Known rows, with every way that one mark hangs from another:
rotu[bidet[nazab] tumav]: [-0.678  1.802 -0.024 -3.762  0.490 -1.452 -3.882  1.889 -2.412 -0.170
  1.141 -2.854 -2.004  0.908 -0.988  1.158 -2.562  1.699 -2.672 -1.074
  1.535 -0.238 -1.213  3.063 -0.374  2.590 -1.610  0.318 -0.943  1.415]
sofu[besofo[nazab]]: [-1.553 -0.590 -1.222 -0.211 -1.800  1.369  0.683 -1.204 -0.617 -0.139
  1.336 -1.073 -2.945  2.871  0.886 -0.637 -1.350 -2.429  2.144  3.270
 -1.169 -0.366  1.981 -0.690 -0.021  4.064  0.029  1.571 -0.818  0.091]
tumav[rotu[bidet[nazab sofu]] zeziv]: [-0.294  1.520 -0.648 -2.883 -0.912  0.426 -0.683  0.822  0.004 -0.065
  1.707  2.103  2.917  1.245  0.366  1.959  0.497  2.496 -2.676 -0.708
  0.211  3.164 -3.580  4.640 -0.850 -1.712 -1.601  0.421  1.358  0.665]
sofu[besofo[nazab] bidet[rotu zeziv]]: [-0.721 -1.446  2.967  4.697 -0.802  2.905  1.086 -1.517  1.827  0.823
 -1.953 -0.794 -1.242 -0.728  0.492 -0.187  0.834 -3.515  3.376  2.514
 -0.719 -1.110  0.432 -1.195 -1.670  3.273 -0.223  1.784 -1.614 -1.656]
tumav[rotu]: [-1.695  0.827 -2.624 -1.191 -2.364 -0.751  2.429 -2.043 -0.189  0.280
  3.227  0.310  0.622  0.892  0.719  1.495 -1.904  2.631 -2.655  1.785
  0.505 -0.665  1.216  1.692  0.720 -1.914  0.560 -2.242  2.363  0.145]
besofo[sofu]: [-0.216  1.192 -4.115 -2.656  2.105 -1.879  2.705  0.339 -3.023 -0.869
  0.125 -1.056 -0.133  0.351 -0.519 -0.559 -1.945  0.615  0.507  1.947
  1.537  0.437  3.228 -2.710  1.578 -1.069  2.610 -0.084 -0.092 -0.943]
bidet[rotu zeziv]: [-1.373 -0.598  0.953  0.248 -0.334 -0.775  1.868 -3.011  1.496  0.821
  1.541 -2.502  0.712 -3.229 -1.934  0.395 -1.517 -0.557 -1.763 -2.457
  0.573 -2.890  2.075 -0.743 -1.744 -2.823  0.322 -0.650  0.446 -2.948]
besofo[nazab sofu[bidet[rotu[tumav] zeziv]]]: [ 0.337  0.451 -0.871  0.493  4.386  0.424  1.643  1.654 -0.874  0.181
 -1.737 -2.257  0.501 -0.036 -1.726 -0.264  0.063 -0.138  1.698  3.174
  3.270  1.379  2.158 -3.190 -0.185  1.656  3.296  2.355  0.199 -2.615]
besofo[nazab sofu]: [-0.549  1.109 -4.594 -2.842  3.049 -0.199  2.231  0.734 -2.375 -0.588
  0.467 -2.229 -0.535  2.803 -1.358 -0.920 -1.040 -0.622  1.551  4.911
  2.359  2.768  3.374 -2.368  0.971  1.725  3.693  2.220  0.024 -1.164]
sofu[bidet]: [-1.067  0.983 -1.636  2.003 -0.467 -0.471  1.328 -1.849 -1.384  0.927
  0.818  0.191 -1.609 -0.229  0.847 -0.322 -0.087 -1.116  2.085  3.293
  1.379  0.280  0.141 -0.571  1.657  0.515  1.395 -0.581 -1.626 -0.428]
besofo[nazab sofu[bidet]]: [-0.016  1.127 -3.656 -0.144  3.539  0.625  2.320  0.931 -2.144 -0.067
 -1.387 -1.105 -0.637  2.486 -0.682 -1.041  0.257 -1.305  3.629  6.432
  2.902  3.527  2.147 -2.435  1.432  2.316  3.840  2.193 -0.983 -1.268]
bidet[sofu[besofo] zeziv]: [-1.065 -2.004  0.664 -1.218 -0.653  0.995 -1.348 -0.424 -0.588 -0.336
 -0.445 -1.559  1.006 -1.082  0.324 -1.030  0.774 -3.087  0.367 -1.941
 -1.602 -2.207  1.382 -3.615 -1.700 -1.261 -0.790  0.519 -1.774 -1.445]
rotu[tumav]: [-1.617  1.253 -1.413 -2.294  0.222 -2.463 -0.410  0.405 -2.583  0.209
  4.173 -2.102 -2.105  0.110  0.133  0.235 -3.275  2.635 -2.270 -1.292
  2.171 -1.934  1.899 -0.693  1.892  0.864  0.896 -1.065  1.001 -0.634]
sofu[bidet[rotu[tumav] zeziv]]: [-0.777  0.256  2.054  2.870  0.817 -0.739  0.676 -0.990  0.530  1.242
  0.362 -1.368 -0.120 -3.291 -0.493  0.493 -0.598  0.524 -0.286 -1.232
  2.025 -2.222  0.345 -1.186 -0.070 -0.529  0.608 -0.706 -0.171 -2.236]
zeziv[bidet tumav[rotu]]: [ 1.244  0.054 -0.228  0.913 -1.425 -2.994  2.491 -0.594  1.259  0.066
  2.736  2.659  2.075 -1.743  1.319  0.536  0.114  4.804 -2.497 -0.417
 -0.066 -0.169 -0.962  2.721  3.065 -3.716  0.427 -3.596  2.741  2.710]
tumav[rotu zeziv[bidet[nazab sofu]]]: [ 0.274  1.137 -1.356 -2.411 -0.985 -0.099  0.863 -0.564  0.926  0.478
  0.702  4.173  2.804  0.434  1.071  1.451  1.736  2.960 -3.277 -0.796
 -1.991  3.512 -3.290  5.033  1.104 -3.814 -1.166 -1.640  2.003  1.429]
besofo[nazab sofu[bidet[rotu zeziv[tumav]]]]: [ 0.821  0.225 -0.501  1.878  4.143  0.399  2.337  1.021 -0.139  0.167
 -1.466 -1.749  1.252 -0.393 -2.087 -1.041  0.991 -0.441  2.821  3.384
  3.135  1.404  2.171 -3.390  0.313  0.934  3.481  2.090  0.147 -1.901]
besofo[nazab sofu[bidet[zeziv[tumav]]]]: [ 0.098  0.690 -1.101  0.183  4.465  0.433  2.042  1.396 -1.486  0.511
 -0.502 -1.777  1.608  0.300 -1.807 -1.696  1.028 -0.414  2.920  4.621
  3.189  2.304  2.182 -3.732  1.720  1.456  3.654  2.497 -0.474 -1.619]

Rows:
[ 1.110 -1.234  0.589  0.955 -1.110 -0.451 -1.245  1.432  0.337 -1.644
  0.053  1.202 -1.124 -0.278  1.602  0.668 -1.026  0.188 -0.332 -4.699
 -0.144 -2.152 -0.321 -2.318 -1.530 -0.226 -0.913 -0.471  1.238 -1.247] : bidet[rotu[tumav[zeziv]] sofu[besofo]]
[-0.276  0.148  2.882  3.712  0.266  0.466 -0.672 -2.092  1.976  1.581
 -1.552 -0.871 -0.180 -2.133 -2.183 -0.651  0.951 -0.934  0.323 -0.544
  0.244 -1.723  0.095  0.452 -0.050 -0.658 -0.445 -0.805 -0.702  0.309] : sofu[bidet[nazab rotu zeziv[tumav]]]
[ 1.065 -2.431  3.557  1.492 -0.991  1.340 -3.656 -0.607  2.835 -0.668
 -3.508 -1.172  0.494 -1.135 -1.919 -1.140  1.308 -2.884 -0.303 -4.572
 -2.937 -3.734  0.798 -2.311 -3.131 -1.678 -2.214 -0.769 -0.209  0.947] : bidet[nazab rotu sofu[besofo] zeziv[tumav]]
[ 0.106  0.898  0.460 -2.581  0.294 -1.164 -1.796  1.994 -1.382  0.070
  1.185  1.519 -0.761  0.206  1.382  0.213 -0.532  2.193 -1.939 -3.103
 -1.067  0.838 -1.741  1.583  1.758  0.605 -1.729 -0.123  0.310  0.873] : rotu[tumav[zeziv[bidet[nazab sofu[besofo]]]]]
[ 0.170 -1.689  4.141  5.944 -0.683  2.179  0.801 -0.795  2.200  0.862
 -0.960 -0.379 -0.612 -1.144  0.086 -0.724  1.030 -2.007  3.601  1.323
  0.049 -1.929  0.480 -2.055 -0.737  3.147 -0.024  1.462 -0.628 -0.830] : sofu[besofo[nazab] bidet[rotu zeziv[tumav]]]
[-0.034  0.404 -0.414 -1.400 -1.111  1.272  0.604  1.764 -0.006 -0.504
  2.666  2.195  3.152  1.677  1.922  1.946  0.821  2.098 -0.836  0.519
  0.520  3.207 -3.290  2.974 -1.318  0.445 -0.992  1.776  1.657 -0.377] : tumav[rotu[bidet[sofu[besofo[nazab]]]] zeziv]
[ 1.041 -3.138  2.625  2.465 -0.149  1.113 -1.301  0.070  2.835 -0.912
 -0.579 -1.453  1.316 -1.185 -1.002 -1.174  1.349 -2.461  0.951 -2.954
 -0.216 -3.012  1.388 -4.093 -2.639 -0.993 -0.086  0.663  0.609 -1.180] : bidet[rotu sofu[besofo[nazab]] zeziv[tumav]]
[ 1.771 -0.504 -1.710 -0.437 -1.068 -0.816 -1.691 -1.804  2.045 -0.974
 -4.158  1.228 -1.480  0.114 -0.493  0.270  1.519 -2.170 -1.305 -1.110
 -2.917  0.642 -1.579  2.603 -1.443 -3.238 -0.537 -2.446 -0.935  1.944] : zeziv[bidet[nazab rotu sofu]]
[ 0.927 -0.402  0.825  0.383 -2.078 -0.384 -1.608  1.102  0.482 -1.186
  0.611  0.705  1.339  0.821  0.639  0.314 -0.161  2.074 -0.987 -0.596
 -0.049 -1.005 -0.931  1.149 -0.238 -0.315 -1.512 -1.508  1.467  2.991] : zeziv[tumav[rotu[bidet[nazab sofu[besofo]]]]]
[-0.581  2.256  0.240 -3.039  1.380 -2.490 -0.763  2.876 -2.923  0.137
  5.289 -0.998  0.427 -0.829  0.710  1.531 -2.574  4.075 -2.077 -2.894
  3.703  0.809 -2.380  2.061  0.946  1.502 -0.962  1.734  0.165 -1.155] : rotu[bidet tumav[zeziv]]
[ 1.234  0.670 -0.102 -0.425 -0.395 -2.166 -0.633 -1.226  0.636  0.292
  0.676  1.108 -0.765 -0.535 -0.728 -1.070  0.370  1.326 -1.153 -0.627
 -1.302  0.018 -0.992  2.797  2.879 -1.625 -0.521 -2.050 -0.090  3.829] : zeziv[bidet[nazab] tumav]
[-0.614 -0.618  4.437  3.061 -0.803  2.057 -1.337 -0.980  0.290  1.489
 -2.227  0.004 -0.830 -1.028  0.083 -1.543  1.030 -1.923  2.401  0.684
 -2.072 -2.119  0.016 -0.699  0.754  2.489 -2.253  0.246 -2.389  1.659] : sofu[besofo bidet[nazab zeziv[tumav]]]
[ 0.039 -2.316  2.201  0.108 -1.336  2.445 -3.355 -1.443  2.362 -0.438
 -4.821 -1.431 -0.469 -0.490 -1.715 -0.334  0.941 -4.561 -0.660 -3.305
 -3.793 -2.948  0.783 -1.030 -4.268 -1.369 -2.432 -0.388 -1.335 -0.098] : bidet[nazab rotu sofu[besofo] zeziv]
[ 0.198  0.272  3.253  3.724 -1.628  1.543 -1.128 -0.017  0.707  0.426
 -2.821  1.722 -3.317  0.174  1.252  0.450 -0.645 -0.464  1.635 -0.619
 -1.533 -1.209 -1.255  1.193 -0.217  3.525 -2.320 -0.204 -0.640  0.900] : sofu[besofo bidet[nazab rotu[tumav[zeziv]]]]
[ 1.959 -1.257 -0.405  0.715 -2.314  0.185 -1.809 -1.311  2.182 -1.335
 -5.168  1.978 -2.167  0.255  0.566  0.226  1.538 -2.987 -0.167 -1.282
 -4.602 -0.310 -1.479  2.340 -1.946 -1.688 -1.684 -2.216 -1.291  2.480] : zeziv[bidet[nazab rotu sofu[besofo]]]
[ 0.687  1.463 -1.980  0.670  4.134  0.023  2.409  2.067 -1.236 -0.061
 -0.708 -0.161 -0.204  1.236 -0.629 -0.082 -0.389  0.811  2.243  3.366
  3.586  3.250  1.062 -1.971  1.082  2.339  3.375  2.340  0.978 -2.184] : besofo[nazab sofu[bidet[rotu[tumav[zeziv]]]]]
[ 1.249 -1.169 -1.600 -0.461 -1.739 -1.011 -0.100 -0.367 -0.163 -1.317
 -1.841  2.042 -0.926 -0.141  2.308 -0.256  1.333 -1.775  0.640 -0.165
 -2.844  0.278 -1.164  0.151  0.280 -1.674 -0.611 -1.664 -1.609  1.413] : zeziv[bidet[sofu[besofo]]]
[ 0.658  0.148 -0.552 -0.992 -1.855 -0.145  2.323  0.131  0.828 -0.080
  1.501  4.958  3.108 -0.364  2.949  1.530  1.318  3.080 -1.929 -1.095
 -1.914  2.491 -3.010  3.181  1.154 -3.163 -1.062 -1.332  2.034  0.571] : tumav[rotu zeziv[bidet[sofu[besofo]]]]
[-0.304 -1.014 -1.260 -1.746 -1.899  1.652 -3.975 -0.542 -0.621 -1.010
 -3.506 -0.239 -2.809  3.072 -0.012 -1.014  0.464 -4.053  0.690  0.275
 -3.674 -0.625  0.571 -0.637 -1.556  1.048 -1.591 -0.585 -2.040  2.263] : bidet[nazab sofu[besofo]]
[-0.533  1.866 -0.519 -2.585  1.014 -2.964  0.869  1.064 -2.058  0.787
  4.777  0.926 -0.144 -1.306  1.127  0.601 -1.935  4.276 -2.747 -2.963
  1.326  0.827 -1.157  1.915  3.322 -0.671 -0.044 -0.238  1.070 -0.620] : rotu[tumav[zeziv[bidet]]]
[-0.913  2.358 -0.203 -2.674 -0.937  0.289  0.720 -0.022 -0.132  0.761
  3.093  1.628  2.491  0.874  0.197  2.266 -0.723  3.646 -3.157 -0.076
  0.419  2.736 -3.065  6.117 -0.030 -0.729 -1.708  0.493  1.704  0.685] : tumav[rotu[bidet[nazab]] zeziv]
[-0.296 -2.380  1.479 -0.075  0.615  1.191 -1.686  0.844  0.387 -0.204
  0.999 -1.836  1.552 -0.169 -0.438 -1.994  1.592 -2.209  1.431 -1.212
 -0.117 -1.763  1.636 -4.306 -0.619  0.122  0.047  1.466 -0.464 -0.487] : bidet[sofu[besofo[nazab]] zeziv[tumav]]
